Each row comes from the steps of one path. Every step used is in the known rows, and no mark comes twice. Write the path behind each row, first mark first.
Known rows:
zafi vakal dopaf dodu sazi: [ 2.58 -1.06 -1.44 -0.99  1.91 -1.06 -3.38 -0.99 -1.34  0.23  2.71 -1.05
 -0.52  0.59  0.63  1.98 -1.27  0.20  0.78 -1.04]
dopaf vakal zafi dodu sazi neru: [ 2.20 -0.17  0.49 -1.62  1.11 -4.27 -3.65 -1.20 -0.81  0.47  1.44  0.88
  0.99  1.42  1.03  0.87 -4.19  1.14  0.59 -1.33]
dodu dopaf vakal zafi: [ 0.69 -1.52  1.32 -1.62  0.94 -3.08 -2.39 -0.76 -0.34  0.73  0.97 -0.56
  0.85  2.29  0.97  1.25 -3.06  1.40 -0.43 -1.44]
vakal dopaf dodu sazi: [ 2.54 -1.24 -1.02 -0.79  1.72 -0.82 -2.27 -1.47 -0.27  1.04  3.18 -0.94
 -0.08  2.24  0.45  1.74 -0.75  1.09  1.37 -1.43]
dopaf dodu sazi neru zafi: [ 1.19  0.25 -0.36 -1.35  1.88 -0.84 -2.66 -2.32  0.02  2.28  2.49 -0.37
 -0.06  1.25 -1.50  1.00 -1.30  1.50 -0.08 -0.80]
sazi neru zafi dodu dopaf: [ 2.42  0.39  1.29 -2.60 -0.43 -3.11 -2.51  0.35  0.67  1.99  0.38  0.18
  0.95  2.89 -0.18  1.57 -3.03  2.85 -1.25 -0.42]
neru sazi vakal zafi dodu dopaf: [ 1.09 -1.41  1.14 -1.04  1.81 -4.47 -3.76 -0.35 -0.06  1.36  1.34  0.01
  0.15  5.90  2.30  1.54 -5.46  1.26  0.50 -0.52]
dodu zafi vakal dopaf: [ 3.38 -0.84 -0.24 -2.15  0.74 -3.25 -2.82  0.22 -1.32 -0.10  1.49 -1.27
  0.70  0.25  1.73  2.22 -0.34  1.40  0.07 -1.76]
neru sazi: [ 0.35 -1.50  0.38 -1.44  0.67 -2.65 -2.61 -0.72 -1.27  0.78  2.38 -0.43
 -0.62  2.54  0.23  0.77 -2.65  0.77  0.88 -1.33]
neru zafi vakal dopaf dodu sazi: [ 2.37 -0.99 -0.72 -1.48  2.68 -1.11 -3.80 -0.49  0.07  1.03  2.23 -1.22
 -0.06  0.20 -0.13  2.01 -0.56 -0.13 -0.44 -1.10]
neru zafi vakal dopaf: [ 2.71 -1.08  0.13 -2.05  1.45 -1.57 -3.52  0.75 -0.03  0.48  1.77 -1.15
  0.60  0.61  0.43  1.96 -0.56  0.20 -1.38 -0.98]
dodu zafi: [ 1.55 -0.71  0.72 -2.00  0.52 -2.81 -1.73 -1.10 -0.69  1.03  1.67 -0.58
  0.13  1.34  0.65  1.34 -0.43  2.25 -0.13 -2.09]
dopaf vakal: [ 1.22 -1.21  1.43 -1.93  0.10 -1.60 -2.28 -0.64 -1.15  0.48  2.00  0.08
 -0.34 -0.48  0.09  0.72 -1.75  0.34 -0.04 -1.89]
dopaf dodu: [ 0.93 -1.27  0.12 -1.03  0.29 -0.58 -1.71 -1.49 -0.32  1.67  3.09 -0.43
 -1.21  2.34  0.24  1.02 -0.36  1.36 -0.22 -1.51]
dodu zafi vakal: [ 1.73 -0.66  0.24 -2.10  0.80 -3.08 -2.74 -0.69 -1.58  0.34  1.37 -0.76
 -0.26 -0.15  0.80  1.60 -0.83  1.41 -0.46 -1.74]
dodu sazi neru zafi: [ 1.22  0.75 -0.08 -1.77  2.19 -1.51 -2.89 -2.16 -0.26  1.52  1.77 -0.22
  0.72  0.95 -1.91  0.98 -2.40  1.68 -0.23 -0.48]
sazi vakal dopaf dodu: [ 3.08 -1.00  0.31 -0.84  1.24 -0.29 -2.61 -0.79  0.14  1.53  3.39 -0.88
 -0.10  3.42  1.63  1.92 -1.19  0.88 -0.03 -0.86]
vakal zafi dodu: [ 1.69 -1.26  0.27 -1.20  0.71 -3.86 -2.84 -0.74  0.23  0.72  2.00  0.51
  0.26  4.98  1.98  1.34 -2.77  1.78 -0.60 -1.30]
dodu dopaf vakal: [ 0.88 -1.31  1.78 -1.98 -0.01 -2.00 -1.83 -0.30 -0.82  1.02  0.88 -0.42
  0.03  0.53  0.00  1.29 -2.83  1.45 -0.05 -1.54]
neru zafi: [ 0.93 -0.90  1.04 -1.91  1.19 -1.18 -2.34 -0.63  0.65  1.61  1.95 -0.47
 -0.02  1.75 -0.68  1.14 -0.68  1.04 -1.56 -1.28]
sazi neru zafi dodu: [ 2.58  0.45  0.99 -2.47 -0.35 -2.85 -2.75  0.13  0.43  1.65  1.29  0.52
  0.74  2.27 -0.11  1.23 -2.25  2.16 -1.25 -0.66]

Write each row's path:
[ 0.53 -1.31  0.58 -0.76  2.49 -3.08 -3.82 -1.46 -0.64  0.91  2.74 -0.48
  0.17  4.93  1.56  0.90 -3.89  0.38  0.28 -0.62]  neru sazi vakal zafi
[ 1.98  0.12 -0.55 -1.08  1.61 -4.03 -3.41 -1.83 -0.28  0.81  1.81  0.67
  0.89  4.37  0.94  1.25 -4.12  2.25  0.38 -0.67]  vakal zafi dodu sazi neru
[ 1.40  0.31 -0.80 -1.40  2.17 -0.97 -3.52 -2.01 -0.71  1.70  2.22 -0.55
 -0.41  0.07 -1.34  1.21 -1.60  0.80 -0.29 -0.55]  dopaf dodu sazi neru zafi vakal
[ 2.28 -1.51  0.30 -0.90  1.51 -1.70 -3.30 -0.41 -0.56  1.29  3.23 -0.98
 -0.26  3.64  1.82  1.50 -2.36  0.18  1.26 -0.94]  neru sazi vakal dopaf dodu
[ 1.05 -0.83  0.48 -2.04  1.53 -1.38 -3.39 -0.15 -0.28  0.85  1.60 -0.65
 -0.34  0.21 -0.52  1.38 -1.09  0.19 -1.91 -0.95]  neru zafi vakal
[ 2.68 -1.41  0.53 -1.34  1.51 -2.95 -3.17 -0.33 -0.60  1.39  2.67 -1.22
  0.12  3.07  2.35  1.74 -1.60  0.74  1.42 -1.53]  neru sazi vakal dopaf dodu zafi
[ 1.73  0.49  0.70 -2.28  0.32 -1.63 -2.51 -0.76  0.05  1.55  1.84 -0.32
  1.08  1.75 -0.97  0.96 -1.42  1.91 -1.48 -0.53]  sazi neru zafi
[ 2.60 -1.32 -0.14 -1.79  1.42 -1.09 -3.40  0.44  0.17  0.97  2.24 -1.22
  0.07  0.72  0.61  1.99  0.16  0.03 -1.28 -1.10]  neru zafi vakal dopaf dodu
[ 1.62 -0.98 -0.13 -1.61  0.73 -2.26 -2.47 -1.03 -1.26  1.22  2.08 -0.89
 -1.02  0.19  1.04  1.57  0.15  1.30 -0.30 -1.94]  dopaf dodu zafi vakal
[ 2.89 -1.56 -0.44 -1.14  0.27 -0.78 -1.90 -0.44 -0.09  1.14  3.23 -1.04
  0.03  2.94  1.28  1.70  0.09  1.31  0.37 -1.54]  vakal dopaf dodu
[ 1.93 -0.20  0.60 -1.04  1.89 -2.16 -3.27 -1.51 -0.23  1.42  1.92  1.00
 -1.12  2.60  0.37  1.61 -4.37  1.28  0.68 -0.80]  zafi dodu sazi vakal
[ 1.45  0.87 -0.52 -1.89  2.38 -1.64 -3.71 -1.87 -1.08  0.97  1.56 -0.38
  0.46 -0.21 -1.85  1.22 -2.81  0.99 -0.52 -0.20]  dodu sazi neru zafi vakal
[ 3.12 -0.04 -1.66 -1.23  1.35 -1.38 -3.54 -1.18 -1.70  0.33  2.61 -1.04
  0.27  0.54  0.24  1.86 -1.78  0.83  0.78 -0.48]  zafi vakal dopaf dodu sazi neru
[ 1.58 -1.20  0.68 -1.36  1.69 -3.95 -3.52 -1.18 -0.49  0.32  1.53  0.80
  0.21  1.41  1.26  1.02 -3.75  0.52  0.61 -1.90]  dopaf vakal zafi dodu sazi
[ 1.40 -0.91 -0.36 -0.77  2.19 -3.83 -3.30 -1.80  0.04  0.76  1.97  0.66
  0.10  4.29  1.14  1.34 -3.68  1.65  0.41 -1.21]  vakal zafi dodu sazi
[ 3.05 -0.15 -0.78 -1.46  1.76 -1.07 -2.75 -1.19  0.34  1.64  2.68 -1.05
  1.05  1.85 -0.24  1.68 -0.65  1.39  0.48 -0.91]  vakal dopaf dodu sazi neru zafi
[ 2.88 -1.40 -0.94 -1.27  0.63 -1.16 -3.04 -0.16 -1.09  0.22  2.74 -1.12
 -0.35  1.18  1.33  1.99 -0.52  0.41 -0.03 -1.09]  zafi vakal dopaf dodu
[ 3.42 -0.40  0.25 -1.06  1.86 -2.26 -3.41 -0.75  0.03  1.04  2.14  0.55
 -0.25  3.04  1.22  2.07 -3.97  1.22  1.12 -0.82]  zafi dodu sazi vakal dopaf
[ 1.96 -1.25  1.98 -2.23 -0.88 -3.45 -2.22  0.73 -0.34  1.10  0.30  0.70
 -0.47  1.41  1.10  1.58 -3.75  1.74  0.14 -1.69]  zafi dodu dopaf vakal
[ 2.87 -1.14 -0.60 -1.66  0.67 -1.63 -3.25  0.21 -1.39 -0.36  2.27 -1.01
  0.22  0.96  1.07  1.95 -1.42  0.49 -0.14 -0.94]  zafi vakal dopaf
[ 1.83 -1.01  1.37 -2.17  0.38 -2.57 -2.71  0.42  1.07  1.67  1.42  0.50
 -0.36  2.34  0.30  1.45 -1.64  1.37 -1.32 -1.48]  neru zafi dodu
[ 2.32  0.54 -0.11 -1.65  0.45 -2.97 -2.79 -1.35 -0.79  1.14  1.61  1.00
 -0.15  2.14 -0.22  1.24 -4.01  2.31  0.92 -0.69]  zafi dodu sazi neru
[ 3.42 -1.39 -0.18 -1.60  0.40 -2.13 -1.71 -0.31 -0.11  1.13  2.59 -1.31
  0.59  2.29  1.92  2.01  0.90  1.95  0.65 -2.22]  vakal dopaf dodu zafi
[ 1.82  0.59  0.23 -2.41  0.62 -1.70 -3.43 -0.38 -0.83  0.95  1.55 -0.52
  0.71  0.43 -0.87  1.24 -1.76  1.14 -1.76 -0.25]  sazi neru zafi vakal
